Each row comes from the steps of one path. Every step used is in the known rows, and no mark comes twice. Write the path behind each row, first mark first.
Known rows
sabasim > namuzef > gitor > runo > miza > befe > suteg: -0.27 0.37 0.39 -1.84 1.12 -0.55 0.44 -3.79 0.73 0.43 0.06 1.78 2.84
 0.43 0.54 0.06 -1.24 0.09 0.09 -2.89 3.52 -2.65 -2.58 1.75 1.99
gitor > namuzef > sabasim > runo > miza: 2.31 1.17 -0.39 -1.46 1.63 -1.57 -0.66 -3.43 0.32 -0.19 -1.44 1.90 0.41
 0.34 2.66 -0.15 -2.34 0.27 -0.61 3.28 4.06 -4.28 -1.84 0.03 1.81
sabasim > runo: 1.24 0.50 -0.60 -2.07 1.54 -0.45 0.07 0.33 0.38 1.11 -0.44 2.59 -0.59
 1.30 2.33 0.75 -1.67 0.59 -1.18 0.06 0.29 -2.46 -2.14 -0.36 0.78
miza > befe: -0.91 -0.20 0.10 -2.26 0.90 -1.58 2.08 -1.67 -0.08 0.10 -0.24 -1.71 0.77
 -0.08 -0.43 0.31 -0.82 2.01 0.03 -1.91 -0.83 -1.15 -2.03 -0.81 -0.28
miza > runo > gitor: 2.49 1.67 -0.01 -1.78 0.86 -1.30 0.37 -3.57 -0.65 -2.51 -0.12 2.62 0.67
 2.28 0.01 -0.02 -0.58 -0.78 0.41 1.99 0.18 -0.71 -2.11 -0.46 -1.14
suteg > befe > miza > runo > gitor: 2.60 2.14 -0.46 -2.78 0.68 -0.48 0.14 -5.38 -0.03 -2.11 -0.02 2.49 1.25
 1.62 0.43 -0.83 -1.01 -0.59 0.23 -0.94 2.43 -1.90 -2.62 -0.44 -0.12
tedo > gitor > namuzef: 0.83 0.07 -0.26 0.00 0.62 -1.50 0.30 0.16 0.39 -0.22 -2.16 0.97 0.10
 1.78 -0.44 0.02 -1.47 -0.58 -1.05 4.22 -2.34 -1.70 -1.96 -0.32 -0.58
runo > sabasim > namuzef > gitor: 2.47 1.83 -0.62 -3.46 0.03 -0.97 -1.33 0.41 1.11 -0.30 -1.33 5.66 0.04
 3.82 1.48 -0.24 -1.23 1.85 -1.20 2.50 -0.23 -2.43 -2.66 0.29 -1.06
sabasim > namuzef > gitor: 2.16 1.47 -0.58 -3.49 -0.30 -0.50 -1.45 0.10 0.35 0.06 -1.52 4.12 -0.32
 2.05 1.03 -0.20 -1.29 1.47 -1.66 1.80 -0.34 -3.02 -2.31 0.81 -1.19
suteg > befe: -1.03 0.27 -1.31 -1.38 -0.72 -1.03 -0.02 0.38 0.02 0.04 -0.89 -0.32
 -0.33 0.09 1.34 0.55 -1.45 -0.08 -0.87 -2.71 -0.87 -2.91 -1.61 -2.50
 1.53
suteg > runo > sabasim > namuzef: -2.92 0.52 -1.75 -3.06 0.96 -1.97 0.00 0.62 1.44 0.69 -0.50 3.06 -0.01
 3.25 3.63 0.64 -1.87 0.31 -1.33 0.30 -1.53 -2.12 -2.31 -1.15 0.97
sabasim > namuzef > gitor > tedo: -0.41 0.60 -1.14 -3.25 0.27 -1.15 -0.99 -0.48 0.18 0.28 -1.66 4.47 0.24
 0.71 -0.02 0.56 -2.12 0.83 -1.83 2.86 -1.47 -0.90 -2.67 1.42 -1.06
suteg > befe > miza > runo > sabasim > namuzef > gitor: 2.45 2.61 -0.60 -4.59 -0.01 -0.70 -0.36 -2.09 1.68 -0.48 -1.13 7.02 0.69
 3.18 1.32 -0.96 -1.69 1.56 -0.75 -0.36 1.93 -3.47 -3.01 0.40 0.04
befe > suteg > runo > sabasim: -0.02 -0.68 -1.20 -0.06 1.70 -1.61 0.93 0.98 1.42 -1.00 -0.36 1.77 1.27
 3.49 3.57 0.71 -1.23 -1.45 -0.57 -0.22 3.79 -1.48 -2.28 -1.55 2.48
befe > miza: 1.41 0.31 -0.15 -2.71 1.50 0.38 -0.45 -2.80 0.65 -0.27 -0.76 -0.67 0.73
 -0.13 0.51 -0.70 -1.48 1.28 -1.24 -1.62 4.09 -1.60 -2.68 0.18 0.42
sabasim > runo > miza: 2.19 1.55 -0.60 -1.90 1.64 -1.00 -0.08 -3.53 0.50 -0.11 -0.24 2.57 0.17
 -0.74 2.44 0.46 -1.95 0.42 -0.47 1.24 2.42 -2.66 -1.88 0.00 1.70
gitor > runo > miza > befe > suteg: -0.96 -0.60 0.62 -0.49 1.64 -0.80 1.42 -3.74 0.39 0.00 0.36 -0.60 2.98
 -0.38 0.39 0.41 -1.08 -0.35 0.54 -3.61 3.84 -1.62 -2.29 0.73 2.73
tedo > gitor > namuzef > sabasim > runo: 3.50 0.77 0.04 -1.18 1.65 -0.57 -0.75 0.77 0.50 0.68 -2.01 2.81 -0.15
 3.16 2.07 -0.02 -1.89 0.37 -1.37 3.73 1.20 -4.53 -2.33 -0.79 0.61
befe > miza > runo > gitor > namuzef > sabasim: 2.35 0.64 0.39 -1.70 1.26 -1.40 -0.76 -3.60 -0.37 -1.78 -2.35 0.38 1.15
 3.09 0.70 -1.37 -1.66 -0.07 -0.39 3.57 4.89 -3.57 -2.33 0.10 -0.32
sabasim > runo > gitor: 3.46 1.75 -1.04 -1.90 1.21 0.00 -1.49 -1.66 -0.36 -0.48 -0.06 2.63 -0.04
 3.04 2.21 0.33 -0.96 -0.11 -0.70 1.78 -0.07 -1.86 -2.31 -0.19 -0.58
gitor > namuzef > sabasim > runo > miza > befe > suteg: 0.31 -0.31 0.01 -0.41 2.07 -1.20 0.30 -3.42 0.64 0.36 -0.96 -0.34 2.77
 0.56 0.98 0.02 -1.37 -0.17 0.26 -1.91 7.25 -3.95 -2.49 0.43 2.99
runo > miza: 1.39 0.97 -0.38 -1.25 0.92 -1.40 -0.06 -3.67 0.01 -1.36 -0.56 0.39 0.53
 -1.32 0.98 0.24 -1.42 0.42 -0.32 1.66 2.25 -1.66 -1.49 -0.54 0.95
tedo > gitor > runo: 1.92 0.36 1.34 -0.76 0.85 0.25 1.29 0.22 0.16 -0.07 -0.07 2.56 0.33 1.97
 0.42 0.48 -1.52 -0.53 -0.99 2.18 -5.36 -0.54 -2.00 -0.25 -0.23
gitor > runo > miza > befe: -1.15 0.47 0.66 -2.30 1.14 -1.72 2.79 -4.94 -0.09 -0.01 0.53 -0.40 1.52
 -1.15 0.46 0.14 -1.70 1.38 0.55 -1.07 -1.56 -1.19 -1.79 0.53 0.93
namuzef > gitor: 4.55 0.94 0.00 -2.00 -0.11 -0.54 -0.56 0.02 -0.16 -1.24 -1.59 2.77 -0.25
 1.57 0.68 -0.28 -0.94 0.99 -1.19 2.60 1.15 -2.30 -2.00 0.22 -1.31
tedo > gitor > namuzef > sabasim > runo > miza > befe: 2.44 1.42 0.29 -1.85 1.76 -1.59 1.52 -4.35 0.62 -0.03 -0.85 1.19 1.40
 0.33 0.50 -0.38 -1.57 1.69 0.25 1.71 1.01 -3.80 -2.45 -0.30 0.83

Which path is each row?
-0.14 0.73 0.03 -2.23 1.07 -1.91 1.98 -4.76 0.03 -0.67 0.03 -1.18 1.32
 -1.61 -0.17 0.04 -1.05 1.84 0.56 -0.93 0.68 -1.52 -2.01 -0.40 0.55 => runo > miza > befe
1.21 0.01 0.69 -0.84 1.26 -0.44 1.12 -3.74 0.39 -0.45 0.06 1.10 2.95
 0.11 0.33 0.03 -1.00 -0.05 0.33 -2.56 4.42 -2.18 -2.35 1.51 2.05 => namuzef > gitor > runo > miza > befe > suteg
-0.20 0.30 -1.38 -1.48 0.84 -1.13 -0.80 -2.01 -0.66 -1.13 -0.73 1.49
 0.72 1.10 -0.07 0.82 -1.51 -0.39 -0.86 3.15 -1.49 0.82 -2.56 0.08 -0.95 => runo > gitor > tedo
-0.54 0.13 -1.11 -0.68 0.40 -1.94 -0.70 -1.95 -0.67 -0.71 -1.82 -0.27
 0.25 2.51 0.91 -0.16 -1.52 -0.78 -0.69 3.74 -0.97 -1.43 -1.60 0.52
 -0.82 => runo > gitor > namuzef
-1.26 -0.51 -1.99 -1.06 1.34 -1.32 0.56 -2.96 -0.36 -0.97 -0.17 0.53
 2.04 0.80 1.18 0.89 -1.51 -1.58 -0.73 0.54 0.99 -0.31 -2.83 0.41 0.79 => miza > befe > suteg > runo > gitor > tedo
1.56 0.16 -0.80 -2.06 0.43 -1.11 -0.16 -0.62 -0.13 -0.85 -1.68 3.43 0.37
 0.31 -0.22 0.51 -1.85 0.56 -1.48 3.52 -0.30 -0.35 -2.52 1.12 -0.95 => namuzef > gitor > tedo
0.61 -0.18 -1.31 -0.13 1.33 -1.38 0.50 -3.49 0.42 -1.55 -0.39 0.14 1.47
 -1.22 3.44 0.42 -1.57 -2.32 -0.77 -0.17 5.53 -3.03 -1.75 -0.22 3.31 => befe > suteg > runo > miza
1.30 1.12 0.61 -2.67 2.21 -1.56 1.82 -2.83 1.72 -1.64 -0.30 4.29 1.30
 2.69 0.28 -0.45 -1.40 1.03 0.56 0.02 3.47 -0.42 -2.83 -0.68 0.68 => befe > miza > runo > sabasim
0.74 -0.63 -0.68 -0.16 1.08 -1.67 -0.44 -1.64 -0.55 -1.13 -2.06 -1.75
 1.78 3.39 2.25 -0.59 -1.32 -1.06 -0.58 2.15 4.62 -4.38 -2.21 -0.57 1.04 => miza > befe > suteg > runo > gitor > namuzef > sabasim
-0.57 -0.10 0.61 -1.22 1.35 -1.39 1.42 0.44 0.88 -0.14 0.06 3.05 0.59
 3.77 1.92 0.61 -1.79 0.59 -0.11 1.34 -2.68 0.32 -1.86 -0.50 0.60 => gitor > runo > sabasim
-0.16 -0.35 -0.01 -0.42 1.59 -0.83 0.71 -3.52 0.55 -0.46 -0.06 -1.27
 2.76 -0.67 -0.13 0.39 -0.65 0.00 0.54 -3.48 5.62 -1.98 -2.42 -0.16 2.47 => runo > miza > befe > suteg
-0.88 -1.04 0.12 -0.51 1.41 -0.66 0.78 -1.08 0.39 0.09 -0.23 -1.77 2.28
 0.48 -0.42 0.58 -0.39 0.07 0.17 -4.18 4.41 -1.71 -2.49 -0.50 1.85 => miza > befe > suteg
-0.68 -0.82 -1.08 -0.54 1.92 -1.84 1.96 0.03 1.43 -0.77 -0.05 1.23 1.79
 3.18 2.89 0.62 -1.12 -0.67 -0.08 -1.46 3.28 -1.57 -2.51 -1.60 2.46 => miza > befe > suteg > runo > sabasim
1.47 1.05 -0.95 -3.06 0.52 -1.10 -0.05 -0.33 1.41 -0.12 -0.88 4.88 1.28
 3.65 2.35 -0.18 -1.20 0.80 -0.96 -0.11 2.19 -3.35 -2.92 0.65 0.49 => miza > befe > suteg > runo > sabasim > namuzef > gitor
0.24 -0.71 0.17 -0.57 0.70 -1.92 -0.77 0.35 -0.45 -0.54 -2.85 -1.51 0.17
 2.36 1.06 -0.30 -1.80 0.41 -1.16 3.51 2.49 -3.72 -1.75 -0.93 0.22 => gitor > namuzef > sabasim
-0.65 0.21 -0.71 -2.14 1.17 -2.29 2.85 -4.60 0.12 -0.89 0.11 -1.06 1.21
 -1.72 1.81 0.09 -1.46 0.75 0.01 -0.92 0.97 -2.39 -1.92 -0.41 1.36 => suteg > runo > miza > befe
-2.44 0.94 -0.95 -3.06 0.85 -1.61 -0.83 0.59 1.38 0.88 -0.60 3.05 0.06
 3.37 1.49 0.57 -1.52 1.51 -0.82 0.18 -1.60 -1.25 -2.43 -1.03 0.22 => runo > sabasim > namuzef
0.51 1.18 -0.20 -2.75 1.69 -1.54 1.90 -4.54 0.42 0.35 0.28 0.72 1.09
 -1.19 0.92 0.23 -1.48 2.02 0.38 -1.29 1.17 -2.43 -2.18 -0.10 1.10 => sabasim > runo > miza > befe
0.80 1.29 0.04 -2.69 1.45 -1.62 1.83 -2.76 1.76 -1.36 -0.25 4.34 1.31
 2.54 0.78 -0.40 -1.61 0.69 0.56 -1.69 3.01 -1.34 -2.77 -1.39 1.41 => suteg > befe > miza > runo > sabasim
0.52 0.52 -1.00 -2.75 0.41 0.35 -0.52 -2.67 0.75 0.08 -0.77 -0.58 0.66
 -0.47 1.00 -0.71 -1.81 0.77 -1.25 -4.14 3.47 -2.97 -2.61 -0.84 1.63 => suteg > befe > miza
1.40 -0.16 -0.85 -0.55 0.60 -1.81 -0.89 -0.91 -0.91 -1.57 -2.44 -1.13
 0.34 3.45 2.89 -0.56 -1.73 -1.08 -1.25 4.76 2.47 -4.15 -1.85 -0.82 0.02 => suteg > runo > gitor > namuzef > sabasim
-0.17 0.79 -1.23 -3.15 0.55 -1.48 -0.71 -0.33 0.85 0.04 -1.50 5.62 0.52
 2.06 0.44 0.56 -2.15 1.25 -1.37 3.47 -1.27 -0.43 -2.95 1.08 -0.87 => runo > sabasim > namuzef > gitor > tedo
-3.59 0.13 -1.52 -2.67 1.39 -1.83 0.57 -0.16 1.75 0.95 -0.09 2.21 1.28
 3.18 2.86 0.63 -1.52 0.31 -0.69 -2.25 0.59 -2.37 -2.78 -0.77 1.88 => miza > befe > suteg > runo > sabasim > namuzef
1.81 0.93 -0.14 -1.70 0.48 -1.35 -0.85 -3.52 -0.31 -1.50 -2.32 0.41 1.19
 2.86 1.12 -1.35 -1.86 -0.33 -0.40 1.98 4.26 -4.54 -2.33 -0.68 0.47 => suteg > befe > miza > runo > gitor > namuzef > sabasim
3.00 2.36 -0.03 -4.45 0.71 -0.76 -0.32 -2.14 1.64 -0.73 -1.14 7.11 0.74
 3.32 0.86 -0.93 -1.49 1.85 -0.75 1.36 2.32 -2.65 -3.16 1.14 -0.71 => befe > miza > runo > sabasim > namuzef > gitor
1.00 1.09 1.09 -1.78 1.20 -1.08 2.79 -4.69 0.25 -0.46 0.54 0.68 1.74
 -0.67 -0.30 -0.02 -1.38 1.32 0.45 0.05 -2.75 -1.11 -2.09 0.09 0.42 => tedo > gitor > runo > miza > befe
1.97 0.78 1.06 -0.68 1.39 -0.68 1.37 0.80 1.30 -0.63 0.10 4.43 0.76 4.44
 1.13 0.43 -1.39 0.41 -0.23 2.78 -4.16 0.28 -2.43 -1.11 0.02 => tedo > gitor > runo > sabasim
2.08 0.32 1.13 -2.01 0.12 -0.17 0.91 -0.32 -0.34 -0.16 -0.65 3.44 0.09
 2.02 1.63 0.03 -1.91 0.27 -1.17 2.06 -2.59 -1.49 -1.60 1.68 -0.64 => namuzef > gitor > runo
2.51 2.21 -0.12 -3.82 0.33 -1.47 -0.13 -0.52 1.18 -0.75 -1.16 7.23 0.26
 3.73 0.98 -0.30 -1.30 1.50 -0.55 2.42 0.22 -2.31 -2.65 0.49 -0.94 => miza > runo > sabasim > namuzef > gitor
-0.22 1.13 -0.73 -3.60 0.68 -2.02 0.37 -1.26 0.97 -0.52 -1.35 7.18 0.83
 2.03 -0.23 0.43 -2.18 0.81 -0.87 3.32 -1.00 -0.32 -2.94 1.19 -0.76 => miza > runo > sabasim > namuzef > gitor > tedo
0.36 1.40 -0.65 -4.34 1.17 -1.31 0.16 -2.86 1.36 -0.46 -1.30 7.18 1.27
 1.64 -0.30 -0.16 -2.38 1.21 -0.97 2.21 1.17 -0.58 -3.49 1.85 -0.51 => befe > miza > runo > sabasim > namuzef > gitor > tedo
-0.57 -1.56 -1.41 0.11 1.25 -0.87 0.69 0.34 0.35 -0.62 -0.60 -0.53 1.00
 0.81 3.59 0.80 -1.36 -2.63 -1.57 -1.65 4.45 -2.82 -2.03 -0.74 2.81 => befe > suteg > runo
2.17 0.75 0.77 -1.73 0.76 -1.04 1.11 0.47 0.88 -0.70 -0.40 5.15 0.55
 4.41 2.04 0.04 -1.73 0.94 -0.28 2.78 -1.84 -0.49 -2.04 0.40 -0.23 => namuzef > gitor > runo > sabasim
